Each row was made from one walk, in order. Every step used is in the known rows, and no mark comes twice. Write each row's walk.
In the rows, zero is written as 128.
Known rows:
c/d/w/m: 135  119  155  162  165  125  133  165  160  109  164  121  82  143  146  93  102  122  144  113  158  135
w/m/c: 163  138  150  174  115  107  135  158  167  124  134  142  101  122  130  156  138  155  154  151  156  179
y/m/f: 101  102  128  112  158  151  176  124  137  94  115  85  57  103  159  94  149  139  144  172  85  154
f/d/c/m/w: 133  143  134  141  162  83  161  134  147  117  121  165  99  134  128  196  107  155  137  142  175  164
d/w/m/f: 143  127  120  138  182  124  129  140  141  83  133  122  65  154  165  92  121  138  165  144  168  147
y/d: 138  113  102  114  106  121  179  132  175  118  96  134  64  135  144  150  129  114  118  122  127  153
f/d/c/m: 145  134  113  146  153  91  161  112  141  110  136  138  82  143  144  184  105  134  159  140  164  138
f/d/c: 137  124  104  123  153  107  165  120  151  121  117  152  117  136  127  181  106  119  146  140  125  114
w/d: 112  97  126  143  129  149  152  159  178  121  147  125  119  98  147  100  145  113  155  127  105  132
f/m: 154  121  123  131  125  132  139  129  170  122  121  132  92  139  131  123  111  115  119  140  105  152
f/m/w/d: 127  118  146  129  148  131  138  160  200  130  126  156  139  111  114  100  119  120  114  140  102  170
c/d: 107  97  149  147  122  137  158  154  178  129  149  121  95  109  135  91  142  121  141  117  106  127
m/c: 144  113  144  146  109  120  145  160  159  131  133  144  118  111  129  160  141  150  124  146  125  157
y/d/w/m/f: 150  134  102  116  178  105  154  122  162  85  105  128  44  172  158  105  108  124  147  135  177  160
f/m/c/d: 147  113  176  148  133  108  135  145  200  154  147  142  132  123  101  105  114  128  112  142  99  157
m/c/d/b: 115  134  176  151  106  99  163  162  187  116  132  151  141  108  88  102  173  149  136  124  103  132
c/m/f/d: 131  125  92  140  154  100  151  106  158  126  112  120  64  109  153  108  162  141  193  154  155  146
y/d/c/m/w: 133  132  149  124  144  85  185  129  158  89  118  162  56  166  138  192  92  152  100  130  182  193
c/m/w: 127  126  150  155  120  117  150  160  151  112  133  140  69  114  151  151  141  164  124  134  168  187
d/f/m/w: 159  111  125  122  142  116  133  141  154  133  96  128  101  112  129  147  101  121  67  147  131  185
m/c/d/f: 136  82  157  153  129  111  141  155  161  154  145  110  120  82  131  129  131  129  101  137  129  151
m/w/d: 102  107  145  136  135  139  152  181  185  122  135  150  135  89  131  113  148  133  131  129  115  157
c/m/f/d/b: 124  160  93  135  139  81  165  104  160  96  89  133  78  116  124  94  190  147  199  143  144  135
m/w/d/c: 100  109  162  129  163  128  163  165  172  96  148  166  145  123  127  138  111  137  126  133  121  149

Which walk is each row?
170  100  104  128  133  126  133  119  147  128  108  103  84  123  143  136  99  102  89  145  121  158 : d/f/m
122  76  132  145  130  133  151  146  156  135  140  93  88  90  149  103  129  107  111  121  121  134 : c/d/f
137  117  147  152  140  115  161  124  132  80  161  129  62  160  160  164  104  146  141  135  163  154 : d/c/m
159  133  124  153  155  127  129  159  136  93  142  125  74  153  159  137  100  130  141  129  169  147 : d/w/m
145  128  143  125  131  123  140  150  176  126  107  155  108  129  117  136  113  134  95  144  116  178 : f/m/w
175  105  86  106  129  106  158  102  168  132  78  110  61  141  139  151  84  87  73  138  131  174 : y/d/f/m
104  118  152  123  137  147  176  167  139  110  111  115  83  94  139  153  130  151  98  158  102  180 : y/m/w
105  103  147  141  186  118  159  115  160  72  174  124  86  140  162  83  131  140  185  149  145  147 : w/d/c/m/f
181  154  116  155  165  84  122  157  151  142  123  153  125  128  126  183  101  142  150  147  180  149 : f/d/w/m/c
130  114  158  137  127  135  166  157  138  122  128  106  95  96  136  168  129  152  109  171  98  170 : y/m/c
140  146  179  143  116  90  148  141  202  124  125  156  144  128  71  88  143  135  120  132  89  143 : f/m/c/d/b
166  115  107  100  137  97  157  124  174  137  66  135  76  128  125  163  88  106  50  140  143  201 : y/d/f/m/w
116  96  150  136  157  137  143  165  155  117  162  122  99  129  147  98  106  117  115  107  128  110 : c/d/w
145  89  135  137  144  123  136  125  172  144  130  98  93  111  132  91  100  93  94  131  109  147 : c/d/f/m
120  150  149  126  132  113  152  158  202  99  105  168  153  117  85  86  148  126  123  133  92  158 : f/m/w/d/b
99  127  151  144  107  120  171  151  182  98  128  135  109  115  106  75  171  126  148  108  96  114 : c/d/b
122  120  100  108  183  103  165  102  156  108  108  146  108  137  133  132  128  129  172  154  121  112 : m/f/d/c
132  155  87  128  109  100  169  133  167  114  80  149  122  109  103  139  170  124  163  127  110  112 : f/d/b
172  138  149  161  152  107  119  169  143  112  147  141  105  146  141  163  101  152  129  144  178  164 : d/w/m/c
141  125  93  127  191  100  136  117  133  114  125  120  69  131  163  117  126  136  166  145  178  130 : c/m/f/d/w
